(in the rows, 128 means zero)
Known rows, with every way that one mark hangs from another
[Z630 [Z449 Z672 Z938]]: [183  98 106 137 124 123 121 132 158 166 102 112 159  77 163 150 151  87
 111 144 113 154]
[Z630 [Z449 [Z672 [Z764 Z292 Z623]] Z938]]: [167 176  99 145 133 106 175  94 162 178 111  96 122 128 164 193 130  88
 142 162 114 147]
[Z676 Z938]: [133 111 160 112 127  81 150 142 148 116  69  87 158 114 126 147 171 133
 109 120 139 144]
[Z985 Z764]: [112 106 134 101 117  87 182 110 153 126  86  95 161 107 123 149 151 135
 103 142 138 144]
[Z127 Z623 [Z654 [Z764 Z292]]]: [ 96 135 143 158 187  79 128 105 144  98 134  23 137 142 130 106 141 155
 122 138 139 142]
[Z292 [Z127 Z654]]: [106  98 152 117 140 113 171 152 122 129 112  75 189  99 120 111 134 154
  98 130 123 155]
[Z985 [Z127 Z623 Z654] Z617 [Z764 Z292]]: [105 146 145 102 145  75 139  91 109 116 109  54 130 119  95 145 121 148
  97 207 157 153]
[Z617 [Z630 Z449]]: [168  99 136 156 142 114 119 135 169 138 101 124 120 110 133 172 150 145
  69 137 130 128]
[Z617 [Z630 [Z449 Z672]]]: [192 100 131 158 129 125 118 132 185 157 110 108 121  88 163 171 151 119
 101 143 124 137]
[Z985 [Z127 Z623 Z654] [Z617 Z630] Z764]: [131 115 154  98 115  99 114 123 116 135  98  49 107 109 101 160 117 119
  76 224 157 160]
[Z630 [Z449 [Z672 [Z127 Z654] Z764] Z938]]: [185 132  91 144  96 157 103 135 150 179  98  63 150  93 145 168 108  96
 115 171  90 154]
[Z985 Z127 [Z617 [Z630 [Z449 Z672]]] [Z764 Z292]]: [171 146 128 124 135 102  98  98 169 169 105 124  97  98 141 179 133 124
  96 210 154 138]
[Z764 [Z292 Z127] Z623]: [ 92 145 145 129 166  70 192 115 122 136 118 122 127 138 137 143 140 150
 125 136 142 149]
[Z127 Z623 [Z654 Z764]]: [105 104 149 150 156  99 123 119 152 103 123  20 139 124 127 107 145 140
 108 146 130 156]
[Z617 Z630]: [152 107 137 135 131  96 131 143 137 132  97 117 135 102 139 158 148 123
 100 130 141 133]
[Z617 [Z630 [Z449 [Z672 [Z764 Z623]]]]]: [183 148 130 157 109 128 166 109 197 176 107  88  87 122 159 215 136 105
 118 168 117 144]
[Z449 [Z672 [Z127 Z654] [Z764 Z292 Z623]] Z938]: [156 189  92 137 117 107 139 123 104 178 117  57 131 128 148 180 102  71
 171 172 111 159]
[Z617 [Z630 [Z449 [Z672 [Z764 Z623]] Z938]]]: [194 144 109 141 104 129 150 126 169 197 100  92  98 117 168 207 125  60
 123 178 113 154]
[Z985 Z617 [Z764 Z292]]: [118 154 135 105 143  67 188  86 133 121 101 127 156  97 116 156 153 148
 110 159 165 140]
[Z654 [Z764 Z292 Z623]]: [101 161 134 159 179  61 141  99 152 121 126  97 110 151 139 139 159 133
 139 134 146 146]
[Z672 Z127 Z764]: [135 141 112 136  96 115 128 113 141 133  80 116 125 109 130 170 127 142
 111 145 120 139]
[Z449 [Z672 [Z127 Z623 [Z654 Z764]]] Z938]: [141 107 108 146 128 117  54 139 126 152 120  23 118 103 164 105 121  69
 143 178 117 175]
[Z292 Z127]: [105  97 145 115 134 102 166 135 135 130  98 122 162  96 138 117 146 151
 100 128 133 151]
[Z985 [Z127 Z654] Z617 Z764]: [125 125 142  91 111  98 129 121 119 132  95  80 165  89  88 145 133 131
  86 198 144 162]

Rows
[150 162  94 133 119 115 123 115 107 156 110  32 131 116 159 154  96  89
 156 174 114 152]	[Z449 [Z672 [Z127 Z623 Z654] [Z764 Z292]] Z938]
[147 134 106 149 126 110  71 149 125 173 126  49 118 115 154 132 128  51
 158 176 115 183]	[Z449 [Z672 [Z127 [Z654 [Z764 Z623]]]] Z938]
[103 162 141 162 185  70 145 115 140 120 141  50 137 154 119 133 147 137
 136 137 136 149]	[Z127 [Z654 [Z764 Z292 Z623]]]
[ 86 119 148 125 169  80 176 106 126 114 112  96 129 127 147 115 133 167
 111 137 145 142]	[Z764 [Z292 [Z127 Z623]]]
[179 125 118 166 100 145  99 106 188 161  95  75  53 114 168 196 112 124
 103 184 115 138]	[Z617 [Z630 [Z449 [Z672 [Z127 Z623] Z764]]]]
[173 158  93 137 131 118 154 101 165 170 103 101 155 104 168 166 132 105
 132 147 112 135]	[Z630 [Z449 [Z672 [Z764 Z292]] Z938]]
[ 99 128 145 125 170  94 178 136 114 125 124  79 188 117 123 109 130 169
 112 123 131 141]	[Z764 [Z292 [Z127 Z654]]]
[127 155 105 101 125 109 181 119 128 176 100  99 171  98 183 125 118  95
 157 149 124 151]	[Z449 [Z672 [Z764 [Z292 Z127]]] Z938]
[139 164 101 157 157  90  76 134 115 169 137  53 116 133 156 131 122  66
 171 168 123 168]	[Z449 [Z672 [Z127 [Z654 [Z764 Z292 Z623]]]] Z938]
[176 105 113 164 118 130  87 120 174 151 103 123 113  85 153 164 145 135
 105 148 111 145]	[Z630 [Z449 [Z672 Z127]]]
[107 132 142 144 147  91  82 132 138 133 120  50 119 145 110 130 137 116
 115 173 126 168]	[Z985 [Z127 [Z654 [Z764 Z623]]]]
[108 108 135 162 145 106  73 125 139 109 117  34 105 128 125 113 129 141
 106 160 125 157]	[Z672 [Z127 Z623 [Z654 Z764]]]
[163 127 123 105 113  99 100 127 130 185  86 134  74 120 113 197 123  73
  66 236 150 166]	[Z985 Z127 [Z617 [Z630 [Z449 Z938]]] [Z764 Z623]]
[123 173 111 106 127  98 202 113 126 186 109  96 138 122 177 151 117  80
 166 163 126 163]	[Z449 [Z672 [Z764 [Z292 Z127] Z623]] Z938]
[144 129 145 138 142 105  41 148 128 136 116  83 123  99 112 124 137 116
  90 192 151 158]	[Z985 [Z127 [Z654 Z764]] [Z617 Z630]]
[185 175 102 149 134 110 155 112 160 192 112  96  97 134 172 206 120  74
 137 171 123 140]	[Z617 [Z630 [Z449 [Z672 [Z764 Z292 Z623]] Z938]]]
[ 66 122 149 140 186  79 141 101 152 113 121  76 111 140 159  86 139 163
 118 144 147 149]	[Z654 [Z764 [Z292 [Z127 Z623]]]]
[ 72 150 147 143 183  70 158 108 149 135 127 103 110 152 148 111 145 146
 132 142 145 155]	[Z654 [Z764 [Z292 Z127] Z623]]
[202  97 110 141 124 126 101 150 157 180 103 113 133  83 172 164 141  72
 105 154 121 147]	[Z617 [Z630 [Z449 Z672 Z938]]]
[161 103 108 132 112 119  90 145 100 153 111  43 134  89 154 136 115  72
 137 171 114 170]	[Z449 [Z672 [Z127 Z623 Z654]] Z938]
[106 165 127 172 173  78  94 119 128 127 135  64 103 158 118 140 131 138
 136 151 131 151]	[Z672 [Z127 [Z654 [Z764 Z292 Z623]]]]
[102 136 124  99 140  70 133 101 133 130  88 104 139 133 120 146 132 143
 108 164 144 133]	[Z985 Z127 [Z764 Z292]]
[ 87 119 155 129 174  90 180 122 114 113 127  49 156 130 129 109 123 171
 109 139 136 146]	[Z764 [Z292 [Z127 Z623 Z654]]]
[123 123 136  89 106  87 126 105 129 134  81 128 138  87 106 152 144 127
  88 194 154 158]	[Z985 Z127 Z617 Z764]
